Each row was made from one walk, in order. Every step used is in the known rows, and no mark comes twice. Write each row's walk.
Known rows
fedul > vitu: [ 37   2  -3  -1   0   0  23 -30  18 -18 -29   0  18  -5   5  -1 -19  38
  21 -29  35   4 -14  29  -8 -13  -9  17  -8  -8 -32  -2   4  -6   1   9
  10  22 -24  -4 -19  13]
dovavi > vitu: [ 22 -11  -5  11  11   8  -3   2  -8 -15  15   8  15   6   4  18  -2  21
 -18  -4  11 -27 -22  -1 -19 -17   5 -25   2   7 -17  22 -19  10  16   2
  33  19   8 -19  -1  -4]
paza > dovov > benof > zeva > buda > bivolo: [-41 -43  13  -9 -23 -23  -7  -6 -13 -32 -12 -22   2   4  49  16  29   5
   2   7 -52 -23   6  -4  18   6  -9  16  -7  -4  29  11 -54 -37 -35  19
  38 -32   2  36  10  42]
fedul > paza > zeva > benof > dovavi > vitu: [-45  -1 -65  21 -41   6   7  -3  -3  65 -39  -2  57 -12   6  32  -9 -14
  -7  31  26 -26 -92 -49 -49 -30  20 -59 -16  84 -37  18  42  14  32  59
 -13  13  26  34   6 -17]
zeva > paza > fedul: [ 26 -21  36 -41   6   8  -9  -9 -10  -7  37  12  16  -8 -20 -14  -7   7
 -13  12 -22  16  16  21  -2   1  36  48  26  -2   3 -10  -7  35 -10 -14
 -23  23 -22 -38  12  16]
fedul > paza > zeva: [-20 -10 -33  11 -30  -8 -11  32  -9  25   2  24  41 -17 -11  -4 -20  -8
  -1  23  38  21 -20 -24 -29  -3  23  23 -38  64   7  11  18 -13   3  62
  12  28   9  15  16  -4]
dovavi > benof > dovov > paza > zeva > buda: [-30  17 -33   2 -16 -11 -16  58 -15  26 -12 -14  16  -1 -28   0  27  -9
  19 -18   3  -5 -23 -60   2 -18 -27 -11 -28  19  21   4  30 -19  14  49
  30 -39  20  16   9 -28]
zovu > vitu > dovavi: [ 36   6  -9  17   4   4  17   6 -16   2  41  10 -40  32  -5   8 -30  -5
 -22  22  32   1  56  31  28  27   1  -1  12 -30   5   7   6 -29  18 -28
 -16  31  -6  -8   8  -7]
benof > zeva > buda > bivolo: [  2 -64 -10  -8  12  -6 -11   8 -24 -17  41 -20  -3  24  60   9 -15  18
  -3  27 -23 -14  14  29  20 -12  27   4   9  22 -11  29  -9 -11  25  15
  11 -15 -18  13  45  33]
benof > zeva > paza: [ 17 -51   3 -39  18  13 -21 -38   7  -2  47  -8   6   2  29   0 -18   4
   1  34 -33  63  10  37  11   2  43  11  24   5 -18  -5   4  13  21  -7
 -10   2  -9 -46  26  -7]
zovu > vitu > dovavi > benof > zeva > paza > fedul: [  2   0   7 -11  15  28  -3 -30 -39 -19   9   4 -34  27 -20  17   5 -45
 -30  27 -32  14  34   6  23  21  44   8  34 -52  37  -9   5  25  39 -64
 -25  10  17  -6   7 -34]
vitu > dovavi: [ 24   1   4   6  14  -2  11  26  10  -2  34  14 -40  28   4 -10 -33  -2
   0  13  17   3  59  22  17  31   6   7   3  -2 -12  -7 -23 -11   7 -12
 -22  13 -10  -3   6   3]
paza > fedul: [ 27   9  21 -11   4   9   8  30 -15 -24  17  31   2 -15  -7 -30 -13  21
 -19 -25   7 -31  23   9 -23  -3  29  22   4  11  -8   9 -15  22 -14   3
 -10  32 -16 -20  12  17]
benof > dovavi: [ -1 -11 -10  12   6  -8  26  12  16  13  23  -8  -7 -12   8 -13 -45  20
 -10   5   7  -6   5  35  21 -19  21 -23  12  34 -23   0   7   5 -12  26
 -34   2 -12 -25  19  -5]
dovov > benof > zeva > paza > fedul > vitu > zovu: [   3  -24   12  -26   16   20  -17 -100   10  -22  -42   -9    1  -14
   18  -23   40   -2   -8   -2  -28   40  -15   32    2   14   16   51
    0  -37    1  -41  -20   45  -16  -59   -8   -4  -38   13  -45   37]
zeva > benof > dovov: [ 42  10  16 -33 -12  18   3   0   2  29  22 -16  -4   5  42 -12 -27  41
  13  -6  20 -14   4 -10 -25   9 -30  -5  20  15 -62  12  26 -13  17  -6
 -10   2 -15 -30  19  29]
zeva > benof: [ 40  -4   5 -16  -6  25   3  -4  -5  -6  25  -2  12   7  34  10  -9  38
   4   1  20 -17  -8   0 -38  -4  -9 -17  22  27 -52  19   4   9   9  30
  -7  29  -2  -7  19  17]
paza > zeva > buda: [ -4 -27 -34 -13 -25   6   4  37 -23   9   4   2  19  17  -7 -10 -10  13
  -7   8   5 -13  -6 -37 -15   6  34  -2 -21  43  16   2 -12   4  17  75
  18  12  -3   4  23 -10]
zeva > paza > fedul > vitu > dovavi: [ 29  -5  27 -21  11   7  19 -50  15  -4 -24  13 -14  14 -31  -1 -31 -11
  17  -1   1  18  34  18  17  32  18  61   1 -38  -8 -46  -5  31   7 -57
 -45  16 -38   4 -39  14]
dovov > benof: [ 20  -5  17  -7  -3 -11   3  11  -9 -10  17  -9  -4   8  -5 -21  19  16
 -15  11  15  -2  -7  17   8   9  -9  -7  -6  -6 -17  19 -52  -5 -26   8
  33  14   0  -2  -7  21]
benof > zeva > paza > fedul: [ 21 -30  12 -45  13  13 -17 -22 -14 -10  34  11   3 -10  10 -16  -9  -9
 -15  26 -41  37  17  29  -4  -1  57  34  21  11  -4  -5  -3  32  19 -32
 -38  11 -21 -36  20   2]
dovov > benof > dovavi > vitu > zovu: [-28 -18 -16  36  16   6   1 -34   9  15 -14 -16 -12  -2   9 -10  29   3
 -33   0  -8 -32 -36  16  16 -10 -10 -58  -9   7   3  -5 -28  25 -39 -20
  16 -18  -2  10 -33   8]
dovov > paza > zeva > buda: [-19  -9 -47   0  -6 -13  -6  46 -14  15  29   6  28  -5 -15 -10  26 -12
   4   7  -2   3  -8 -19 -11 -29   0   4 -26  38  23   4  14 -11  14  72
   0  -5   1  27   0 -13]
zeva > paza: [ 32 -42  23 -33  13   4  -5 -17   4   5  45  -6  13   1  -6   3 -20  18
   9  23  -5  43  12  24  17   4  12  22  32   2 -14  -8  -1  14  -2  -3
  -4  21 -17 -38  21   3]
fedul > vitu > dovavi > benof: [ 13  31  17  35   7  -2  31 -16  21 -39 -65  -4 -18  32 -16  13 -17   5
  26 -31  31 -10   6  -6  14  26 -17  -5 -11 -41  -4 -10 -15   4  11 -16
  16  13  10  34 -28  -4]
vitu > dovavi > benof > dovov > paza > zeva > buda: [-37  24 -31  14  -7 -18  -9  65  -6  37  -5 -12 -31  20 -34  -6  10 -45
  26  -1   5   3  21 -54  21  24 -29 -13 -33   5  32 -15  12 -21  27  12
   8 -49  19  31 -11 -32]
vitu > dovavi > benof: [ 10  13  20  22  20  -5   5  37   6 -28  -1   6 -36  33 -13   9 -11  -3
   0  -6   6 -11  30 -13  14  33   0 -22   7 -19  18   6 -26   7   2  -1
   9  11  28  12   4 -10]
zovu > vitu > dovavi > benof: [ 15  28   1  29   8  12  17  16 -26 -17  13   7 -40  38 -24  21 -11  -7
 -15   1  22 -19  29  -1  25  20 -10 -23  15 -46  24  14   0 -10   8 -21
  12  28  37   9   2 -26]
dovov > paza > zeva > buda > bivolo: [-13 -39 -36   7 -13 -24 -21  54 -11  14  38  -1  32 -10   3   8  21  -2
  -5  16   3 -12  -3   1  10 -31  -4  18 -17  33  35  18   5 -18   2  65
  18 -15 -16  41  28  25]

Write each row's walk
[-85  19  -8  37 -41 -35  30 -15  10  32 -58   5  32 -37 -14  28  13 -28
  -1   8 -12 -27 -61 -33  -1 -20 -26 -37 -24  11   3  -2 -10 -24 -49   4
  20  -4  23  25 -24  -4]  fedul > paza > dovov > benof > dovavi > vitu
[-16  38 -11  27  -7 -25 -16  69  20  33  -3   1 -37  -6 -25 -13   0 -39
  12   1  19  19  26 -36  23  18 -20   4 -33  -1  36 -10  11 -22   8   5
   1 -36  13   7  -5 -33]  vitu > dovavi > benof > dovov > paza > zeva
[-21 -25 -30  39  28  13   5 -25   8  23   5  -2  -8 -15  25  -2 -10  19
 -27 -10  -6 -27 -14  16   5 -19   2 -53  14  20  -4  -9  23  36 -14 -19
  -4  -9 -12  -6  -1 -15]  benof > dovavi > vitu > zovu
[  9  16 -23  19  19  15   5  -2 -23 -22  10   2 -44  38  10  17 -12 -28
 -16  21   3   7  28  13  24  15  20 -33  19 -42  25  14   3 -17  39 -36
   4  18  33   3  20 -39]  zovu > vitu > dovavi > benof > zeva
[-22   8  31   6 -25 -21   8   3  10 -16 -18  12   6 -14  -7 -12  31  17
  -6 -19 -10  -6   8 -13   2  17 -14  19 -11 -12  19   7 -48 -21 -64  29
  32  10   6   3 -13  17]  paza > dovov > benof
[-20 -24  53 -18 -27 -15  -4 -34  16  -4  -4  -6  13 -12 -11   7  28   8
  14   9 -38  36   4  -6  11  23 -16  32  10 -22  24 -16 -38  -8 -60   4
  22   3  -2 -15 -11  12]  zeva > paza > dovov > benof
[ 17 -19  13 -45   3   9  -4 -84   0 -31 -38 -15  16   1  -6 -14  26 -14
   2   9 -23  37 -26  31   6   0  34  43  -3 -30 -11 -19 -42  13   5 -50
 -10  -7 -28   0 -38  20]  dovov > benof > zeva > paza > fedul > vitu
[-42  16   5  17 -31 -19   7  11   9  14 -11  30  39 -43   2  14 -17  13
  17  -8   6   4  11 -18 -28  -4 -21  35 -17  19  12  -3  28 -34 -45  33
  10  32  10   7  13   8]  fedul > paza > dovov
[ 36  21   5 -27   2   5 -16  13  15  41  53 -18   0 -16  20   0   2  21
  21  -7  14  -1   0   6 -26 -23 -59  -3  13   9 -60  17  49 -24  13  -9
 -28 -18 -21 -19   1  22]  zeva > benof > dovov > paza
[ -2  62  28  13  16  -7  -9  61   1  13  14  14 -51  -4 -34 -12   6 -40
   2 -27   7 -20  51 -11  13  14 -32  19  -6 -36  19  -6   9  -4 -12 -51
 -25 -30   5  10 -13   6]  vitu > dovavi > benof > dovov > paza > fedul
[ -7  55 -10  21  24  -3   1 -18  22 -40 -53   7 -21  -6 -14   6  23 -56
  19 -38   1  -1  10  13   3 -12   4   9 -17 -45  18 -14   8   7  19 -44
 -37 -21   1  51 -42  -3]  dovov > paza > fedul > vitu > dovavi > benof > zeva
[ 10 -22 -10  26  27  21 -10 -18  -1  -6  13  14  -5  -3  26  -1  10  30
 -25 -14  10 -29  -3   4 -22  -9 -17 -25   2   2   3   2  -3  32  -4 -14
  30  16  -8  -2  -7   9]  dovavi > vitu > zovu
[  2 -29 -32 -23  18  14   3   4 -23 -12  31 -16  -3  26  35  -6 -22  10
  -2  16 -24   0  10  12  -8  -6  30 -20   6  30 -13  13  -3  -2  36  17
  -3  -3  -3  -5  25  -6]  benof > zeva > buda
[ 10  34  15   7  11 -17 -16  36   5  11  19 -12  -6 -18 -11   1  10  -1
  14 -29   7   6  -2   2  11 -23 -52  -7   3 -15  -3  11  34 -25  -4  -4
  14 -29  10 -14   7  -4]  dovavi > benof > dovov > paza
[ 20  15   2  -9  10 -16 -11  31  18  34  53  -3  -9 -32   0 -15 -12   8
  14 -11  19  19  24  27  10 -19 -44  19  -2   1 -22  11  40 -33  -3 -16
 -13 -29 -21 -34   0  17]  benof > dovov > paza
[-40 -19  32  -8   1  -3 -23 -37  22 -33 -26   4  18 -18   8  28  12  -1
  13  -2 -64  42  -3 -13   6   5   7   3  23 -22  42 -17   4   1 -17   7
  14  -4  30 -19  27 -32]  dovavi > benof > zeva > paza > dovov
[-52 -10  -8 -14 -16  -8   3 -14 -16 -23 -28 -10   0   8  28  -8  33  -7
   6  10 -42  -8  -3 -23  -5  12  -5 -10  -9  -3  19  -1 -39 -20 -22  19
  26 -19  14  19  -1   5]  paza > dovov > benof > zeva > buda
[ -8 -10 -11  17   1  -9  21  -3  -3  10  -9 -16   6   7  -7   3  12  -9
 -24   5  -2 -35 -55   7  15 -19   8 -63  -5  14 -19  15 -44   3 -15  -2
  14 -12  11  -5 -20  -3]  dovov > benof > dovavi > vitu
[ 21  -6 -18 -13 -27  17  -5  13  -3   1  -6  11  28   7  16   0  10  22
  -5  13  33  -7 -26 -30 -47  -4  19 -11  -4  50 -22  10   6  14  17  74
   1  29   1   2  24  -2]  paza > zeva > benof
[ 16  20  28   1   2   3  -2  26  -2  -5   4 -10 -16   4  -1 -10 -21  27
   7 -23  16  -1  -3 -22  10  11 -27  -7  10  -5 -15  15  12 -14  -4  -5
  29  -4  17 -29  17  -7]  dovavi > benof > dovov
[  2  -3 -21   6  -1  20  20 -23  -1  17  -3 -15  17   6  24  25 -13  17
 -11   9  -3 -52 -58  -4 -24 -32  -1 -78  25  31 -55  13  19  25  24  11
 -20  -2   8  -4   5  -5]  zeva > benof > dovavi > vitu
[-13  25  -8  23 -18 -17 -30  50   8  32  -6   0  10 -20 -23  -8  21 -11
   6 -24  18  13 -25 -28   0 -17 -26   9 -21  11  29   9  28 -27   3  36
  27 -26  16  -2   5 -21]  dovavi > benof > dovov > paza > zeva
[ 12  10 -31   5 -17   4 -20  16  15  16  19   5  33 -14   6   1  35   4
   8  11  29   2 -21  -9 -43 -29 -20 -14  -8  42 -11  10  26   5  10  66
 -19   2 -10  23   3   2]  dovov > paza > zeva > benof
[ 14 -15  -5 -17  11  -8  -4  -4 -10 -20  15 -18 -10  10  29 -25  18  -4
 -19  22  -9  21  -3  30   6   2  23 -13  -7   2 -15  18 -47  -6   0   0
  16  -8   3  -8   4  14]  dovov > benof > zeva
[ 16  28  47 -26   2   2   9 -39   8  -4 -56  -8 -27  16 -37  -2 -26  -8
  35 -19  -2  12  14 -23  26  47  -7  50   5 -60  -4 -39   1  17  15 -80
 -12 -18 -11  -7 -36  -3]  zeva > paza > fedul > vitu > dovavi > benof > dovov
[ 21  57  15   2   7 -15  20   6  21  21 -15  13 -37 -13 -17 -23 -15 -19
  25 -38  32  -2  44  21  14   4 -33  60 -27 -44 -13 -27  31 -25   9 -76
 -53 -26 -47   9 -55  24]  benof > dovov > paza > fedul > vitu > dovavi
[ 15  27   8  -4  14  -8  -9  38  -4  -8  40  31  12 -35 -19 -20  21  -9
 -13 -28   2 -21  25  26 -21 -35 -12  28  -2  -3   6  11  14   4 -15   1
 -32   9 -18  -1  -1  17]  dovov > paza > fedul
[  7  -1  15 -25   9  25  -2 -68  -2 -46 -60   2  28  -5  -8  11  10  -3
   9 -21 -24  24 -40   5  -8 -12  29  28  18 -27   1 -17   5  39  26 -35
  -3   4  -5   0 -16 -11]  dovavi > benof > zeva > paza > fedul > vitu
[-17 -27  39 -17  -8 -11   4 -28  23  -3  12  12  18 -31  -9  14 -11  22
  19   6 -34  37  22  -1   0   8  -4  41  26 -12  22 -24   5 -10 -42  13
   4  17 -10 -28  16 -10]  zeva > paza > dovov
[-12  -4   3  11  -1 -16  27   5   2   9   5 -22 -10   1   0 -22  -9  -8
 -13   8   6  -5 -19  28  33 -11   7 -33   1  16 -25  14 -36  -5 -38  15
  -8  -3  -4 -13  -4  12]  dovov > benof > dovavi
[ 17  54  35   2  -5   2  23   2  10 -24 -74  10 -38  16 -27 -12 -23  -4
  19 -52  28 -26  17 -29  13  37 -12  34 -17 -48  -6 -25   3   4  10 -62
 -10 -12  -4  12 -37   5]  paza > fedul > vitu > dovavi > benof > dovov
[-58 -14 -68  40 -28  21  -9 -30   9  67 -34   4  46 -18  29  25   3   1
 -11  27  24 -27 -66 -48 -49 -23   0 -55  -7  88 -18 -10  56  44  14  37
  -7   7   9  45  -2 -13]  fedul > paza > zeva > benof > dovavi > vitu > zovu
[-43   3  10  16  -1   7  -4 -47   1 -10 -14   1 -24  10  -2  40   0 -37
  -1  32 -49  41  36  -7  29  28   9   4  28 -59  58 -28  16 -20   3 -43
  -8   6  29  -7   7 -53]  zovu > vitu > dovavi > benof > zeva > paza > dovov
[  4  -3  -7  -1  27   7 -14   9 -12 -40  -5  -4   1   6  18   3   2   9
  -3  -3  -7   8 -13   8  -6 -11  22 -30  14   7   3  19 -10   7  17  15
  22   7  22  -8  29 -15]  dovavi > benof > zeva
